Each row was made from one walk, in order. Every step used is in the known rows, and no mark comes twice. Write each row's walk.
Known rows
E -> P: [-0.06  0.22 -0.29  0.12  0.01 -0.07 -0.08 -0.15 -0.18  0.24 -0.01  0.29
  0.17  0.15 -0.02  0.04  0.02 -0.09 -0.09 -0.17  0.12 -0.11 -0.17]
E -> P -> C -> K -> W: [ 0.28  0.21 -0.35  0.17  0.02 -0.05 -0.32 -0.15 -0.41  0.29 -0.16  0.62
  0.22  0.05 -0.08  0.01 -0.06 -0.10 -0.14  0.07  0.12 -0.08 -0.10]
W -> K -> C -> U: [ 0.23  0.23  0.34  0.03 -0.06 -0.13 -0.26  0.28 -0.06  0.27 -0.09  0.25
 -0.03 -0.38  0.08  0.05  0.04  0.17  0.10  0.25  0.37  0.12 -0.01]
E -> P -> C -> D: [ 0.07  0.16 -0.36  0.06  0.06  0.07 -0.32 -0.03 -0.31  0.08 -0.29  0.47
  0.25  0.12 -0.12 -0.01  0.00 -0.21 -0.20  0.05  0.05 -0.05 -0.25]
W -> P -> C -> D: [ 0.28  0.03 -0.18 -0.13  0.02 -0.20 -0.29  0.16 -0.20  0.06 -0.27  0.08
 -0.16 -0.04 -0.04 -0.27  0.02 -0.33 -0.05  0.21 -0.11 -0.10 -0.21]
U -> C -> W -> P -> E: [ 0.18  0.02 -0.22 -0.09 -0.09 -0.18 -0.17 -0.18  0.15 -0.08 -0.18  0.17
  0.13  0.00  0.15  0.22  0.10 -0.13  0.13  0.11 -0.04 -0.08 -0.15]
W -> K: [ 0.07  0.13  0.31 -0.05  0.02 -0.09 -0.23  0.31  0.04  0.06  0.11 -0.12
  0.05 -0.34  0.05 -0.08  0.03  0.24  0.04  0.02  0.05  0.10 -0.01]
C -> W -> K: [ 0.38  0.09  0.09  0.14 -0.06  0.15  0.01  0.26 -0.09  0.16  0.23  0.02
  0.15 -0.22  0.06  0.03  0.17  0.36 -0.08  0.14  0.15  0.23  0.21]
C -> K -> W -> P: [ 0.44  0.14 -0.06  0.20 -0.01 -0.05 -0.10 -0.04 -0.35  0.36  0.15  0.63
 -0.26 -0.51  0.03 -0.12 -0.06  0.04 -0.02  0.29  0.08  0.00  0.34]
K -> W -> P -> E -> D -> C: [ 0.36  0.16 -0.39  0.09  0.09 -0.23 -0.22 -0.09 -0.29 -0.02  0.19  0.15
 -0.16  0.01 -0.02 -0.22  0.01 -0.16  0.02  0.16  0.11 -0.25  0.17]
U -> C: [-0.05 -0.07 -0.02 -0.20 -0.05 -0.18 -0.20 -0.24  0.24 -0.22 -0.33  0.18
  0.11  0.01  0.12  0.29 -0.07 -0.11  0.17  0.07 -0.07 -0.04 -0.24]
D -> C -> P -> W -> K: [ 0.14  0.19  0.10 -0.05  0.14  0.25 -0.02 -0.01 -0.16  0.09 -0.12  0.27
  0.00  0.17 -0.22  0.03  0.35  0.20 -0.17  0.18 -0.23  0.10 -0.12]
E -> P -> W -> K -> C -> U: [ 0.19  0.20 -0.14  0.11 -0.02 -0.13 -0.33  0.09 -0.47  0.19 -0.14  0.65
  0.17 -0.06 -0.09  0.00  0.05  0.07 -0.07 -0.07  0.39 -0.14  0.03]
K -> W -> P -> E: [ 0.31  0.10 -0.30  0.07  0.04 -0.22 -0.20  0.00 -0.25  0.03  0.33  0.05
 -0.17 -0.16  0.04 -0.24  0.02 -0.13  0.09  0.12  0.23 -0.33  0.26]
K -> C -> W -> P: [ 0.28  0.00 -0.10  0.25 -0.13 -0.08  0.10 -0.14 -0.23  0.47 -0.27  0.25
 -0.16  0.02  0.09  0.10  0.10 -0.05 -0.03  0.34  0.37  0.07 -0.06]
C -> P -> E -> W -> K: [-0.08  0.36  0.00  0.31  0.12  0.08 -0.35  0.14 -0.17  0.08  0.00  0.10
  0.23  0.11 -0.18  0.04  0.41 -0.08  0.04  0.07  0.02 -0.12  0.07]
E -> W -> P -> C -> U: [ 0.49  0.26 -0.13  0.09  0.12 -0.44 -0.40  0.24 -0.12  0.09  0.08  0.34
  0.08  0.40 -0.11 -0.08  0.04 -0.24  0.24 -0.12  0.06 -0.03  0.08]
D -> C -> K -> W: [ 0.29  0.23 -0.01  0.03  0.13  0.23  0.11 -0.19 -0.07  0.28  0.15  0.56
 -0.16 -0.11 -0.10  0.04  0.06  0.22 -0.14  0.23 -0.25  0.22  0.06]
K -> C -> W -> P -> E -> D: [ 0.22  0.06 -0.24  0.34 -0.10 -0.14 -0.03 -0.18 -0.30  0.34 -0.39  0.28
 -0.09  0.11  0.04  0.07  0.10 -0.16 -0.05  0.34  0.32  0.03 -0.07]
U -> C -> K -> W -> P -> E: [ 0.16  0.08 -0.12 -0.03 -0.04 -0.20 -0.33 -0.26  0.02 -0.01 -0.19  0.57
 -0.02 -0.36  0.12  0.18 -0.07 -0.13  0.16  0.23 -0.04 -0.12  0.01]
U -> C -> P -> E -> W -> K: [-0.10  0.19  0.01  0.01  0.03 -0.13 -0.46 -0.11  0.13 -0.16 -0.32  0.24
  0.28  0.05  0.00  0.31  0.22 -0.14  0.20  0.13 -0.06 -0.12 -0.19]
P -> W -> K: [ 0.17 -0.12  0.20 -0.06  0.03 -0.07 -0.32  0.32 -0.34 -0.21 -0.06  0.19
  0.05 -0.26 -0.11 -0.15  0.03  0.28 -0.03 -0.03  0.13 -0.06  0.24]
C -> K -> W: [ 0.35  0.10 -0.01  0.24  0.00  0.10 -0.07 -0.06 -0.32  0.26  0.15  0.66
 -0.15 -0.50  0.00 -0.01 -0.08  0.15 -0.05  0.29  0.10  0.08  0.41]

Which walk is each row?
[ 0.20  0.09 -0.21  0.03 -0.03 -0.28 -0.40 -0.30 -0.08 -0.09 -0.35  0.64
  0.00 -0.26  0.10  0.19 -0.11 -0.20  0.14  0.27 -0.06 -0.09 -0.01] => U -> C -> K -> W -> P -> E -> D
[-0.17  0.25 -0.34  0.14  0.15 -0.02 -0.25 -0.13 -0.06 -0.22 -0.21  0.07
  0.17  0.29 -0.16 -0.05  0.07 -0.22 -0.09 -0.03 -0.28 -0.08 -0.15] => P -> E -> D -> C
[ 0.23  0.15  0.05  0.11 -0.11 -0.06 -0.04 -0.03 -0.13  0.29 -0.28  0.53
 -0.11 -0.05  0.04  0.19  0.02 -0.09  0.08  0.33  0.46  0.03  0.00] => K -> C -> U
[-0.12  0.10 -0.18  0.02 -0.01 -0.10 -0.39 -0.30  0.04 -0.26 -0.57  0.28
  0.23  0.14 -0.01  0.32  0.16 -0.29  0.11  0.23 -0.11 -0.15 -0.27] => U -> C -> P -> E -> D
[ 0.36  0.14 -0.37  0.14  0.08 -0.11 -0.04 -0.18 -0.23 -0.04 -0.35  0.30
 -0.01  0.46 -0.11  0.01  0.04 -0.11 -0.17  0.19 -0.22  0.22 -0.14] => E -> D -> C -> W -> P
[ 0.38  0.20 -0.20  0.30  0.02 -0.12 -0.23 -0.08 -0.42  0.24  0.03  0.65
 -0.19 -0.42 -0.02 -0.14 -0.06 -0.07 -0.04  0.29  0.04 -0.04  0.33] => C -> K -> W -> P -> E -> D
[ 0.33  0.16 -0.15  0.12  0.16 -0.34 -0.41  0.22 -0.16  0.03 -0.02  0.30
  0.04  0.32 -0.14 -0.12  0.03 -0.26  0.14 -0.06 -0.02  0.02  0.04] => E -> W -> P -> C -> D
[ 0.14  0.11 -0.27  0.09  0.12 -0.10 -0.10 -0.22 -0.15 -0.17 -0.43  0.28
  0.02  0.46 -0.14  0.05 -0.05 -0.13 -0.14  0.14 -0.27  0.20 -0.20] => E -> D -> C
[ 0.06  0.25  0.00 -0.02  0.13  0.29  0.14 -0.17  0.01  0.20 -0.09  0.18
 -0.03  0.29 -0.17  0.11  0.33  0.07 -0.16  0.20 -0.29  0.13 -0.24] => D -> C -> P
[ 0.48  0.00 -0.08  0.07  0.03  0.02 -0.34 -0.01 -0.33  0.07 -0.20  0.48
  0.08 -0.15 -0.08 -0.05 -0.11 -0.01 -0.08  0.34 -0.01  0.04  0.09] => P -> C -> K -> W
[ 0.49  0.11 -0.07 -0.15 -0.02 -0.04 -0.33  0.20 -0.12 -0.10 -0.21  0.34
  0.19  0.13 -0.09  0.00 -0.01 -0.12  0.02  0.21  0.07 -0.02 -0.05] => P -> C -> U
[ 0.18  0.36 -0.34  0.00  0.06 -0.34 -0.25  0.04 -0.12  0.07 -0.09  0.12
 -0.12  0.15 -0.06 -0.23  0.11 -0.38  0.03  0.00 -0.16 -0.22 -0.16] => W -> P -> E -> D -> C -> U
[ 0.25  0.32 -0.10  0.04  0.15  0.14  0.04 -0.16 -0.08  0.32  0.18  0.48
 -0.18 -0.12 -0.10 -0.07  0.11  0.10 -0.12  0.18 -0.29  0.09  0.02] => D -> C -> K -> W -> P -> E
[ 0.55 -0.02 -0.26 -0.02  0.01 -0.26 -0.25  0.00 -0.33  0.03  0.13  0.12
 -0.15 -0.05  0.02 -0.22 -0.06 -0.12  0.06  0.25  0.24 -0.24  0.17] => K -> W -> P -> C
[ 0.20  0.10 -0.27  0.16  0.12 -0.01 -0.18 -0.20 -0.38 -0.19 -0.57  0.43
  0.04  0.49 -0.24  0.06  0.10 -0.12 -0.19  0.25 -0.21  0.13 -0.12] => E -> D -> C -> P -> W
[ 0.04  0.06 -0.31  0.10  0.02 -0.07 -0.19 -0.06 -0.44  0.05 -0.11  0.49
  0.18  0.13 -0.12 -0.02  0.03 -0.02 -0.13 -0.20  0.19 -0.20  0.01] => E -> P -> W
[-0.15  0.34 -0.02  0.21  0.18 -0.14 -0.43  0.26  0.06 -0.08  0.27 -0.02
  0.28  0.05 -0.11 -0.07  0.13 -0.02  0.15 -0.26 -0.02 -0.10  0.13] => P -> E -> W -> K
[ 0.68  0.07 -0.27 -0.04 -0.01 -0.25 -0.27  0.08 -0.34  0.04  0.18  0.28
 -0.15 -0.09  0.02 -0.20 -0.04 -0.13  0.09  0.28  0.31 -0.24  0.24] => K -> W -> P -> C -> U
[ 0.35  0.20 -0.15 -0.05  0.07  0.15  0.26 -0.09  0.04  0.29  0.15  0.13
 -0.09  0.24 -0.05  0.00  0.24  0.14 -0.15  0.10 -0.26  0.20 -0.14] => D -> C -> W -> P
[ 0.31  0.14 -0.28  0.16 -0.05  0.00  0.04  0.09 -0.14  0.21  0.21 -0.01
  0.02 -0.01  0.04 -0.11  0.24 -0.02 -0.06  0.05  0.04 -0.06  0.13] => C -> W -> P -> E
